(in the rows, 128 means zero)
Known rows, with every step that occurs
n/d/t/s/m: [ 80 153 139 104 117 176 156 120 148 144 167 128 124  92 135 134 113 182
 127 114 141  92 102]
t/s/v: [ 58  79 137  93 149 142 167  81 155  99 130 160 133 166 123  92 158 137
 145 143 171 116 130]
v/d/t/s/m: [ 99 130 124 112 124 166 149 125 159 149 140 106 126  98 137 129 138 166
 127 119 109  96 118]
v/s: [ 71  47 160 108 175 176 154 127 150 124 153 134 148 154 118  71 135 133
 122 119 142 146 156]
s/m: [ 62 109 167  92 130 159 136 110 125 121 166 139 148 160 126 108 131 141
 134 122 126 139 139]
t/s/m/d/n/a: [101  82 152 113 110 139 189 117 166 134 131 149 123 151 136  90  62 145
 160 145 122  79 127]
t/d/v/s/m: [ 65  90 153 123 133 174 172 111 153 151 112 119 143 138 155  80 120 165
 146  85 111 127 157]
v/d/n/a/e: [ 94  52 134 147 121 186 165 151 154 110 182 115 116 185 110  56 101 174
 123 148  59 124 144]
s/t/d: [ 61 113 155 102 122 171 160 104 155  77 158 122 132 144 133  94 122 147
 145 133 153 102 155]
s/m/d/v: [ 82  98 132 120 115 147 162  96 144 145 139 144 156 160 116 135  70 151
 157 113 103 118 172]
n/d/v: [ 53  87 126 135 122 170 152 122 145 123 174 136 157 152 112 122  88 188
 133 107 130 132 170]
m/s/v: [ 53  75 140 102 160 150 143 105 151 116 135 143 143 159  95  80 137 126
 165 131 174 131 140]
n/a/e: [ 58  69 152 108 124 179 149 111 145  97 192 152 121 186 102  45 108 136
 128 151  84 130 142]
t/s/v/d/n/a/e: [ 93  58 118 141 121 167 196 124 160 110 145 130  98 183 123  52 131 177
 140 157  90 106 102]
d/n/a/e: [ 77  54 142 131 119 185 162 119 156 101 191 144 105 200 106  40  95 154
 132 146  87 126 147]
n/d/v/s/m: [ 69  98 149 135 128 184 164 140 123 164 161 126 148 128 141 118  97 200
 132  80 119 144 121]
v/d/n: [ 94  57 134 139 148 165 157 151 159 114 156 101 147 169 113 100 120 166
 126 132 118 130 173]
d/v/s: [ 69  42 129 132 154 177 154 113 160 137 142 138 146 155 121  82 118 155
 131  95 130 145 172]
e/a: [ 75  87 143 113 143 146 152 112 150  99 159 172 148 167  96  77 110 145
 101 111 133 129 143]
s/t: [ 68  99 144 106 124 172 141 105 137  86 188 137 131 152 116 111 119 149
 138 133 157 123 138]
n/a: [ 48  61 157  92 115 161 139 130 151  99 185 153 145 177 105  76 106 147
 141 134 119 130 155]
v/s/m/d/n/a/e: [117  63 163 132 130 186 199 138 143 153 160 137 107 176 124  52  64 155
 141 134  63 119 116]
v/d/n/a: [ 84  44 138 130 113 165 157 172 160 111 175 112 140 176 111  84 101 184
 136 132  96 125 156]

Rows
[ 73  76 130 111 150 143 173 113 154 109 122 128 143 150 126 106 165 153
 137 146 142 116 128]  t/s/v/d
[112  97 147 121 144 141 188  99 163 136 113 136 132 145 136 106  83 129
 148 146 144  85 144]  t/s/m/d/n
[ 81  91 104 118 143 167 141 143 167 142 144 106 135 124  88 114 138 168
 157 115 135 117 136]  m/s/v/d/t
[ 92 110 157  99 147 135 177  87 153 132 118 147 145 132 133 113  96 112
 145 149 139  89 144]  t/s/m/d
[ 67  73 136 107 138 155 158 134 137 106 153 123 155 179 108 118 159 170
 138 133 119 146 143]  s/v/d
[ 59 103 121 126 100 172 160  89 162  93 146 125 131 144 133 105 101 172
 157 111 140 103 171]  s/t/d/v
[ 60 105 117 138 123 164 153  89 177 113 121 113 129 110 126  83  83 145
 175 110 165  90 170]  m/s/t/d/v
[ 76 116 122 111 133 178 159 119 173 125 167 131 128 101 115 118 111 172
 123 125 155  87 134]  n/d/t/s
[ 87  60 126 130 136 161 169 145 148 110 151 115 141 193 110 112 146 188
 142 127 124 140 147]  s/v/d/n
[ 80  97 118 101 140 168 149  93 184 119 149 141 120 118 114  98 131 138
 131 128 151  91 153]  d/t/s
[ 73  97 110  90 128 162 162  87 175 114 143 153 115 142 109 108 157 157
 147 123 159 103 126]  d/t/s/v
[ 88 102 127 123 127 136 179  73 162 148 105 149 143 132 135 123  74 136
 157 126 125  90 159]  t/s/m/d/v
[ 82 132 133  94 122 166 144  93 160 139 148 138 116 111 130 113 133 147
 133 117 138  95 121]  d/t/s/m
[ 95  74 152 129 143 191 187 131 168 101 143 103 115 143 147  66 120 169
 142 114 158 107 143]  v/s/t/d/n
[ 83  48 120 125 114 147 188 140 167 111 136 131 122 172 128  83 130 187
 152 141 126 107 114]  t/s/v/d/n/a
[ 90  41 144 117 115 151 176 142 171 111 165 145 139 188  96  88  55 151
 155 145 113 105 176]  m/d/n/a
[ 65 113 149 112 145 162 153 105 167  97 133 109 130 110 124  72 104 122
 164 134 177  88 153]  m/s/t/d
[ 48  79 131 120 127 160 159  94 175 108 125 127 152 161 124  86 110 153
 148 111 123 114 206]  t/d/v
[107  93 154 116 132 150 174 120 147 132 145 133 142 173 117 119  80 146
 150 132 120 113 161]  s/m/d/n
[ 71  83 147 117  84 175 172 133 167  80 174 123 111 165 131  72  89 181
 161 129 136  90 141]  s/t/d/n/a
[119  67 164 125 158 167 189 137 148 154 133 123 139 161 128  96  87 146
 142 117 121 123 146]  v/s/m/d/n
[ 76  87 162 109 147 186 175 122 156  99 146 113 126 131 144  74 131 149
 139 120 154 112 139]  v/s/t/d
[ 82  90 109 104 117 175 150 142 157 121 167 116 138 158  94 135 157 193
 141 115 108 129 139]  s/v/d/t
[ 69 113 131 107 123 189 143 143 157 122 200 125 141 128  97 130 105 188
 125 113 131 118 148]  n/d/t
[ 74  85 175 100 156 175 150 125 126 143 154 133 144 145 137  86 138 142
 127 108 129 148 125]  v/s/m
